Each row was made from one walk, in order. Every step used is in the known rows, and no mark comes twice. Write each row's walk.
Known rows:
z-h: [ 13.3   3.3   4.5  -4.7   2.7  -4.8  21.5  -1.8   0.6 -11.6   2.9 -12.9
  11.0   1.0 -14.4   0.9   9.0 -11.1  -2.2   5.8  -3.1  11.0   6.2]
q-z-h: [  3.0   6.5  -0.6  -7.6 -11.6  -1.5  20.7  -5.4  -4.1  -1.9  13.3 -11.8
   8.6  -8.6 -10.9   4.3   8.8 -12.9  -2.3   9.3  -5.5   9.1   9.5]
y-p: [ 16.0  -4.4  16.8  -7.7   4.4  -1.5  18.2   0.6  15.5 -41.0 -25.8  -1.3
  16.8   1.5 -12.0  -0.1   9.9  -2.6   1.4  -3.5  -4.8  14.2  -9.1]
h-d-z-q-g: [  2.5   8.9  -3.7 -17.4  -7.0   6.7   9.2  -6.7 -10.0  43.8  17.9   7.4
   9.9   0.7  -6.9   3.6   8.8 -14.7  -0.3  18.8  -2.6   1.5   1.2]
z-h-d-q: [ -2.5  13.5 -15.0 -15.1 -11.7  -3.5  20.3  -4.3 -12.1  37.1  18.3  -9.3
  13.7  -4.2 -11.8   2.4   4.4 -13.1  -2.4  19.9  -5.8   6.0  15.3]
d-q-c-y-p-k: [ 31.6  -1.2  11.1 -16.1  -1.3  -7.4  12.1   2.8  10.0   1.9 -33.9  14.1
  29.5   7.1 -11.3  16.2  -4.6   1.9  -1.2 -16.8 -14.2   3.7  -7.7]
d-z-h: [  4.0   4.8  -1.3 -12.1  -7.4  -1.0  20.8  -3.3  -0.2   3.0  28.3 -12.6
   7.3   0.2 -11.9  -3.1   8.6 -12.5  -2.6   8.3  -4.9  10.4   9.1]
h-z-q: [ 18.4   9.0   0.8  -7.3  -5.8   5.4  17.8  -8.8 -12.7  24.2  -0.1  -1.2
  14.2  -1.2 -11.5   0.5  11.0 -12.5  -1.5   5.3  -5.1  12.1   1.9]
z-q: [ 28.3   4.4   5.1  -6.1   3.6   1.9  18.3  -1.9  -1.9   7.3  -1.3  -1.5
  16.1   0.5 -15.4   4.5   9.2 -10.3  -1.4   5.7  -4.6  14.7  -3.1]
h-z-q-d: [ -0.9  12.2  -4.7 -10.3 -16.7   6.6  17.8  -9.1 -17.0  35.9  10.3   6.0
   9.8  -8.3  -8.8  -0.6   7.4 -14.6  -0.8  10.3  -7.1   5.1   5.5]
q-d-z-h: [-14.3   8.0  -6.2 -14.4 -18.3   0.6  20.1  -3.6  -4.9  15.2  39.5  -5.8
   2.5  -6.9  -9.4  -4.5   5.7 -14.6  -1.9  14.0  -6.7   2.7  13.0]
c-y: [ 22.9   0.5  20.6 -11.3   6.6   0.9  15.6  -3.0   5.6 -33.8 -28.7  -0.6
  16.7   7.3 -17.0  16.2   8.7  -9.1  -1.2  -5.2 -10.9   4.4  -5.0]
y-c: [ 13.7   8.9  25.5  -2.2  10.0   5.3  18.4  -3.5   0.8 -55.1 -24.0  -6.2
  18.3   3.1 -11.4  12.0  18.2 -10.9  -2.1  -1.6 -10.1  11.7  -9.3]
d-z-q: [ 19.8   7.3   0.2 -13.2  -5.7   5.5  17.6  -3.3  -3.1  20.7  25.2  -1.5
  12.8  -0.4 -12.8   0.4   9.1 -11.7  -2.0   8.2  -6.7  13.6  -0.2]
d-z-q-c: [ 32.9  10.4   2.5  -6.8  -4.6   8.2  14.1  -2.8  -5.5  40.7  23.9   1.6
  15.5  10.1 -14.2   8.9   2.3 -12.2  -2.5   5.7  -8.1  10.8  -0.1]
h-d: [  1.9   5.0   7.4  -6.2  -3.4   6.4  17.7  -2.1  -4.5 -25.4  -4.9  -1.6
  11.6   0.1 -12.4   6.1  11.3 -13.0  -0.8   7.6  -4.3   4.1  -0.3]
z-h-d-q-g: [  2.2  13.2  -9.3 -19.1  -6.5  -3.6  11.8  -6.4 -12.5  40.8   9.8  -3.2
  12.7   0.5  -7.7   5.4   4.7 -13.3  -1.4  21.6  -2.4   0.7  12.0]
h-z-q-g-p-y-c: [ 20.5  11.4  18.5  -4.8  -6.2  -9.0  10.8 -21.6 -18.2  12.5 -44.6  -0.2
  18.2   2.7  -4.1  11.1  20.6  -5.5  -3.2  -4.4   1.4  15.0 -11.2]
d-z-q-c-y-p-g: [ 21.8  -1.6   1.2 -16.5  -1.8   1.3  15.6   0.5   6.8  36.2 -13.4   0.3
  19.8   9.2 -10.7  13.1  -7.6  -1.1  -1.5  -4.9 -14.6   7.8 -10.6]
h-z-q-g-p-k: [ 22.7  -0.2   3.3 -10.1 -16.0 -11.4   7.7 -10.0 -14.7  13.7 -29.0  15.5
  16.0  -5.0   3.6  -0.4   7.9  -4.6  -2.7 -10.8   4.0   8.4  -8.5]
h-d-q-c-y-p: [ 13.0   7.8   3.1 -18.3  -5.0  -1.0  12.2  -2.8   3.3  38.9 -31.1   9.4
  26.3  10.7 -13.2  20.8  -4.0  -4.1   1.2   2.8 -15.0   0.8   0.3]
z-h-d-q-c-y-p: [  3.3   9.5  -9.0 -17.9  -6.1 -10.0  16.1  -3.6   1.9  71.1 -21.5   1.4
  23.6   8.1 -13.0  16.3  -7.8  -4.9   0.7   7.8 -12.8   0.6  11.7]
q-d: [  4.3   5.0  11.3  -7.8  -7.9   5.4  17.2  -1.7  -2.0 -31.3   3.9   2.4
   8.8  -3.5 -12.5   4.9   9.1 -12.5  -0.9   4.4  -6.6   3.6  -1.2]
d-q-g-p-y-c: [ 31.1  12.1  24.2 -12.3  -4.5  -9.8   8.5 -15.3  -9.9 -24.3 -38.5  -3.1
  22.4   5.6  -7.3  17.0  18.6  -2.6  -4.2  -4.1  -2.1  15.7 -13.9]
q-c-y-p: [ 29.0  -2.0  22.1  -7.7   9.2  -2.2  13.4  -0.5  15.8 -10.5 -47.1   6.1
  23.2  15.8 -16.1  19.6   0.3  -2.3   0.9 -11.4 -12.0   5.4  -8.8]

Write each row's walk:
[  2.1   4.2 -13.0 -18.0 -22.2 -19.9   9.9  -5.3 -14.0  27.7 -10.9   8.1
  15.8  -7.5   3.1   2.4   1.7  -5.2  -3.3   2.3   3.3   2.9   5.5] : z-h-d-q-g-p-k
[ 16.9   6.6  30.1   1.0  10.3   1.7  20.1  -8.5  -1.7 -65.2 -23.0 -13.4
  17.1   3.8 -18.1  12.6  23.4  -8.1  -4.1  -5.6  -6.4  13.7 -11.6] : p-y-c
[ 30.8   2.3   9.0 -13.6 -12.4 -10.5   8.8 -14.1  -7.1  18.2  -4.4   1.4
  11.9   3.6  -9.3   3.7  12.2  -4.3  -3.6  -0.4   4.2  14.5  -9.0] : d-z-q-g-p-y
[  9.4  14.4  -9.8 -17.2 -19.0  -2.1  19.3  -6.7 -10.2  30.2  27.2 -11.9
  13.9  -9.6 -10.6   5.3   5.4 -12.1  -2.9  15.7  -9.2  11.1  13.7] : d-q-z-h
[ -2.2   9.4  -9.5 -14.2 -12.6   7.6  17.8  -4.5  -8.9  39.3  26.9   1.5
  10.8  -3.4 -10.8   0.4   7.8 -14.5  -1.1  15.7  -6.2   7.0   4.4] : h-d-z-q
[ 21.7   8.5  17.8 -10.6  -5.7  -8.9   9.9 -16.1  -7.8   8.6 -20.4   0.0
  16.7   3.4  -6.0  10.7  18.4  -5.0  -3.8  -1.9  -0.4  16.6 -13.0] : d-z-q-g-p-y-c
[  8.7   9.3  -6.7 -15.8 -18.4 -18.7  12.0 -15.2 -16.5  36.4  -9.6  -6.3
  13.3   0.1  -8.2   6.2   8.2  -5.6  -3.4  10.6   5.3   7.8   7.3] : z-h-d-q-g-p-y
[ -2.2  16.0  -7.4 -18.8 -25.2   8.6  16.0  -7.1 -14.3  15.0  19.4  -0.4
  14.5 -10.1  -8.4   9.9   8.5 -14.5  -1.4  17.0 -10.3   3.4   7.8] : h-d-q-z
[ 18.5   7.6   5.9 -16.5 -17.5  -9.7   7.8 -14.4 -14.4   2.9 -20.3   1.7
  15.9   2.7  -8.8  10.5  11.9  -5.2  -3.0   4.8   3.2   7.6  -4.0] : h-d-q-g-p-y
[ 11.0  17.2 -13.2  -9.3 -10.7  -1.0  17.0  -3.4 -15.2  56.1  18.8  -5.8
  16.7   6.7 -13.5  11.3  -2.1 -13.8  -3.1  16.7  -7.2   3.7  15.8] : z-h-d-q-c
[ -8.1   6.6   1.5 -13.5 -12.7   9.3  17.0  -3.5  -5.7 -11.9  20.2  -1.1
   8.3  -0.6  -9.5   1.4  11.4 -14.5  -1.6  10.7  -6.2   2.9   3.0] : h-d-z
[ 10.7  11.0  -3.7 -14.1  -8.5   6.7  12.6  -5.9  -8.7  68.2   5.0   8.8
  17.1  10.7 -14.7  19.9  -2.0 -14.3  -0.8   7.5 -13.3  -2.2   4.8] : h-d-z-q-c-y
[ 24.7   4.2  33.9  -2.8   3.6 -10.4  10.0 -13.8  -3.8 -56.2 -51.8  -3.2
  17.3   7.2  -7.9  15.8  21.8  -3.6  -3.2 -10.1   1.7  13.6 -18.1] : q-g-p-y-c
[ 20.5  16.7  -0.7  -9.8  -9.8   8.8  13.1  -3.0 -13.5  24.6   8.3   2.7
  19.6   9.2 -13.2  15.6   1.4 -13.1  -1.9  10.8  -9.3   3.2   4.1] : h-d-q-c
[ 22.7  -6.3  13.0  -4.2 -12.6 -12.0  15.2  -0.3  -0.3 -59.1 -27.7   6.3
  16.4  -4.4  -3.5   2.6   8.7  -2.4  -3.6 -18.6   0.5  12.0 -11.7] : g-p-k
[ 19.5  13.6   2.4 -17.9 -18.5   7.4  15.7  -5.9  -8.4  -1.9  17.4  -3.6
  16.2  -7.6 -11.1   9.3   9.2 -11.7  -2.4  10.0 -11.5  10.1   2.6] : d-q-z
[ 12.6  -9.6  16.0 -14.9   6.6  -1.8  19.2   2.4  14.3 -48.6 -44.6  -6.1
  17.5   2.1 -10.6   9.4   2.0   0.8  -0.6 -10.5 -11.3   7.0 -15.5] : c-y-p-g
[ 29.0  -1.6  19.4  -2.4  -9.1 -10.7  17.0 -10.0  -1.9 -49.9 -27.0  -7.3
  13.5   3.0 -14.8   6.3  15.7  -3.0  -4.2 -11.4   3.0  17.5  -9.7] : g-p-y
[ 30.6   0.0  20.9  -8.5  -3.1  -7.2   6.9  -6.8   0.1 -34.6 -36.5   5.1
  13.8   7.3  -4.1   9.5  10.3  -5.7  -1.1  -5.2   2.5  10.8 -11.7] : q-g-p
[ -4.8   6.9   5.8 -15.4 -17.0   9.1  16.5  -3.1  -3.1 -16.3  28.2   3.0
   5.3  -4.5  -9.9   0.1   8.5 -14.2  -1.3   7.9  -8.8   2.7   1.8] : q-d-z
[  3.9   4.6  -4.0 -16.6  -7.2   0.9  13.8  -3.9   5.0  73.4 -13.2  12.0
  20.6   8.6 -12.0  14.6  -4.1  -6.5   1.2   4.2 -12.6   1.6   0.8] : h-d-z-q-c-y-p
[ 30.8  -4.1   6.2  -9.2   8.4  -2.2  16.7   2.0   7.7  21.0 -39.3  -0.2
  24.0  10.2 -13.2  17.4  -7.9   0.4  -0.8  -7.9 -12.4   8.3 -13.3] : z-q-c-y-p-g
[  5.8  11.2 -11.1 -19.2 -18.7 -14.9   9.8  -9.9 -14.3  45.0 -10.5   1.2
  14.3  -0.5  -1.4   5.6   2.9  -8.6  -1.4  14.8   1.8   5.9   9.2] : z-h-d-q-g-p
[ 32.0   2.0   7.9 -18.3   1.1  -0.3  14.6   2.0   5.5   2.3 -32.0  -2.3
  25.8  11.4 -12.0  19.3  -8.1   0.9  -1.8  -7.0 -16.2   6.8 -11.5] : d-q-c-y-p-g
